Known rows, with every way that one mark hangs from another:
J337(J143 J291 J407(J508 J903) J583): [ -1  32  10   1 -14  11 -14   2 -17  -8  -8  -7  43 -16 -29   6 -10 -30
  35 -20   4  -9   3  -4  10  27  -5]
J624(J903(J407(J337(J583) J508 J763))): [  8  22   0 -43  19 -10   3  10  14  10  -9  -2  -3   3  32   2   6  40
 -20  -7  -2   0   2   9  12 -11  -6]
J650(J337(J291 J407) J508 J763 J903(J583)): [ -9 -40 -23  11 -22   5   4 -32  18 -14 -34  -5  -3   7  -9 -16 -53  11
 -12   6 -18  34   4  -5 -21  20   0]
J583(J903(J407)): [-14  27   1  24 -13  10 -17   7 -11   9  -1   8  -7  10 -17 -18   7 -18
  -8   8   3  -8  -9  23 -23 -15  15]
J903(J407(J337 J508 J763) J583): [ 17 -55  -2 -35  15 -15  28  14  31  -4  12   8  -4   4  14   1  15  45
 -58   2 -16   4 -10 -21  10  -7 -23]
J650(J337 J508 J903(J407)): [-10 -17 -37  30  -9  11 -16 -12   5   5 -23   3 -24  23  13 -21 -11  42
 -19  30  -6  16   0  12 -37  12  29]
J508(J407(J337)): [ -9 -55  24  18   2  -3  12  28  -7  10  16   1 -27  14  20  -1  -5 -16
  -3  35  11  -2   2  17 -13  -5  15]
J337(J143 J407 J583): [-20  -9  39   0  -9   4 -11   4 -15  12   2 -12   5   4 -31   0 -17 -22
  33  22   8   5  -5   1  -8  30  22]
J650(J337(J143) J508): [ -8 -35 -21  51  -4  10 -16 -31 -12  -6 -12  -2 -34  17  -3   3   3  30
   8  41   8  21  -1  -5 -20  21  26]
J407(J337(J143 J291 J583) J508 J763 J903): [ 12  26  -9  -6  13   1  -3 -17 -11  -8  -5  -1  23 -14  15  20   8   8
  27 -29  13  -6  18  -6  28   9 -16]
J583(J903(J407(J337(J291) J508 J763))): [ 12  17   2   3  -1   0  -1  11   8 -10   5  12  16 -10  15  -7  13   5
 -15 -24  -9 -12   3   5   8 -20 -25]
J143(J337(J291 J407(J763) J583)): [ -9 -29  42 -18  -3 -11  -9  -4  -4   5   5 -17   9  -8  -7  -3 -20 -28
  17   5   5   8   4  14  -7  -1  -3]
J407(J337(J583) J508 J903): [  5  17 -14 -21  19   2   0  -8 -24 -11 -15   1   0   6  30  26  18  22
   1 -10  37 -12  12  11  14  -6   5]
J650(J337(J143 J291 J583) J763): [-10  -8  27  25  -3   0 -10 -38  -3  -2 -13 -15  -3   1 -13   3 -50   0
  38  15   3  29   9   1  -4  18   5]
J337(J143 J407(J508 J903) J583): [ -7  42  -6 -14  -8   8 -11   0 -16  -2  -5  -4  32  -5 -22  12   4  -6
  21  -3   9  -9  -3   1   4  23  11]
J407(J337 J508(J583)): [ -3 -26   9   7  15  -4  19   2  -5  -1  -2   8 -46  12  27  12  20  31
   0   7  11 -12   4 -26   9 -19   7]
J903(J407(J337)): [ -5 -40  28   5   8  -4   5  21   0  11   8   1  -8  11  20  -3  -2  -1
 -16  27  10   2  -4  15 -16   8   5]
J624(J903(J407(J337(J143 J291) J508 J763) J583)): [ 27 -17  -7  -6   8  -6   8   7  28 -13   2  -2  15 -15   5  -1  -3   2
 -19 -24 -23  15  -4 -16  21  13 -43]
J508(J407): [-22 -41  16  35 -10   0   7  23  -8  26   9   3 -34  17  -8 -11  -3 -18
  -3  34  -6  -6  -6  11 -24 -12  23]
J624(J903(J407)): [-14  14   3  22  -4   3 -11  15  -4  27 -14  -2 -19  12   4 -13  -2 -13
 -12  12  -6   1  -9  27 -26  -5  12]
J291(J337(J143 J407(J508(J583) J763 J903))): [  5  49 -29   8   0   3  14  -3  16   3  18   4   8  -9 -16   5   4  11
  10   0 -24  -5  -8 -32   4  14  20]
J407(J903): [-18  17 -20  28  -2   8  -7 -11 -32  17 -14   4 -14  13   7   9  14 -16
   1   4  18 -13   3  26 -19  -9  18]
J903(J583): [ -9 -61   4  17   2   0  13  -8 -10   4  -7   1 -36  18 -14   3   7  -3
 -22  14   5   4  -8  -6 -10  -5   5]
J337(J291 J407(J763) J583(J903)): [-13  31  30  -9 -19   7 -18  -5 -15   7 -10  -5  12  -7 -23 -14 -15 -37
  30 -21   4  -8   7  16  -3 -11   6]
J903(J407(J337(J143) J508 J763) J583): [ 18 -42  -5 -22  13 -11  21   8  34  -9  21   6   8  -2  -2   3  12  39
 -39   5 -21  10 -12 -30  14  13 -26]

Rows:
[ 15 -16 -25 -24  -7  -8   5  -8   7 -24   4  -3  30 -18  -6   7   7 -19
 -28 -22  -7   1  -3   2   5  -8 -32]	J143(J337(J291 J407(J508 J763 J903(J583))))
[  6 -28 -24 -23   5  -7  17   9  10   3  16   5  -7   6  17  -2   1 -11
 -24   8   8   0   2  12   0 -15   0]	J508(J407(J337 J763 J903(J583)))
[ -7  36 -10  -3 -12   3 -13  -4  -7 -22   7   2 -16   0 -13  -4  18 -10
   6   3   8 -11  -8  -4  -7 -30  10]	J143(J337(J407(J508(J583(J903)))))
[  5  60   4   5 -11   6 -18  -4   8  -2   2   4  24 -14 -35 -17   2   4
  16 -29 -20  -4  -1 -14  14  -5 -11]	J337(J143 J291 J583(J903(J407(J508 J763))))
[ -2  -4  10   6   9  -1  -5  20  -3  13  -7  -3 -12  10  32  -3  -6 -14
 -10  15  13   5  -2  32 -15   3   4]	J624(J903(J407(J337)))
[ 20   3 -42  -3   3   1  21  -6  16 -18  16   1  29 -11 -26  15   3   7
 -25  -5 -21   9 -15 -22   9  31  -4]	J291(J337(J143 J407(J508 J763 J903(J583))))
[ -1  24 -13 -35   1  -2 -12  -4 -16 -16  -3  -9  23  -3  -1  15   8  -5
  -2   4  23  -4  -2  21  -4  -1   6]	J143(J337(J407(J508 J903) J583))
[-15 -17  25 -35   2 -13  -7  -6  -4  10   7 -14  -1   3  -1   1  -7  -4
   4  22   8   8  -1  18 -13  -5  13]	J143(J337(J407(J763) J583))
[  2  -9   6 -15  21  -7   8 -12  -3   1   4   0  -7   3  15  22  16  44
  10   1   5   0   8 -17  23   6  -2]	J407(J337(J143 J583) J508 J763)
[ 19 -18 -21 -35  16 -12  17  11  26  -4  -3   3  -8   3  24   1  12  32
 -52  -9 -14   7  -9  -3  11 -11 -25]	J624(J903(J407(J337 J508 J763) J583))
[  6  22 -15   1   9  -2  12  -9  -2   3  -6  10 -12  -7  34   8  17  12
  11 -30   3 -20  16 -18  17 -28 -10]	J407(J337(J291) J508(J583) J763 J903)
[ 20  -7 -23 -23  14  -9  10   6  28  -8   7   1   5  -4  10   3  10  26
 -34  -6 -19  14  -9 -12  16   8 -27]	J624(J903(J407(J337(J143) J508 J763) J583))
[ -3  36  15 -15 -17   5 -10  -1 -10  -4 -11   1  18 -10 -21  -5   2  -9
  14 -32  -6 -16   3   0  10 -17  -5]	J337(J291 J407(J508 J763) J583(J903))
[  6   1  25  23  -5   8 -15  14  -9 -11   2   3   9  -4   6 -13  -9 -42
   6  -6  16  -2   4  24  -9  -3  -8]	J583(J903(J407(J337(J291))))
[ -8  -9  -3   0   0  -9  13  14  17  26   5  11  -8   7   2  -6  21  45
 -39   8 -34 -11 -12  -9  -9 -17  -3]	J903(J407(J508 J763))
[ -3  27  14  29 -12   5  -6   5   8   2  25   5 -19  -9  -8 -23 -13 -40
  50  -7  -6  -5  12 -14   8 -20   7]	J508(J407(J337(J143 J291) J763) J583(J903))
[  3  14  10  -3   1   0  -7   5  -2   8  15  -6  20 -12   3  -4 -21 -35
  40  -5  11   1  17  12  12   8   2]	J508(J407(J337(J143 J291 J583) J763 J903))
[ 21 -10 -33  10   0   8  15  -1   6 -31  12  -2  27  -7 -33  17  -2 -12
 -19   4  -6  11 -17 -19   6  42   0]	J291(J337(J143 J407(J508 J903(J583))))
[-10  -4  10   8  -3  -2  13  19  17  19   2   9 -31  10  -9 -18  12  31
 -16  12 -23 -12 -13 -31  -8 -20  12]	J903(J407(J508(J583)))
[  4  11  14  13   9   9 -16 -14 -28 -10  -8  -9  18  -8   7  15 -15 -39
  49 -11  39   3  20  14  12  25  -1]	J407(J337(J143 J291 J583) J903)
[ -8  41   7   6 -23   5  -1   1   2   5  -3   9  -7  -9 -17 -16   7 -11
  18 -29 -21 -23   0 -22   5 -32   0]	J337(J291 J407(J508(J583(J903)) J763))
[  3  23   7  -1  11   3 -11 -20 -18   4  -4  -6  19 -10  13  12  -8 -21
  43 -18  24   1  21  11  16  13  -4]	J407(J337(J143 J291 J583) J763 J903)
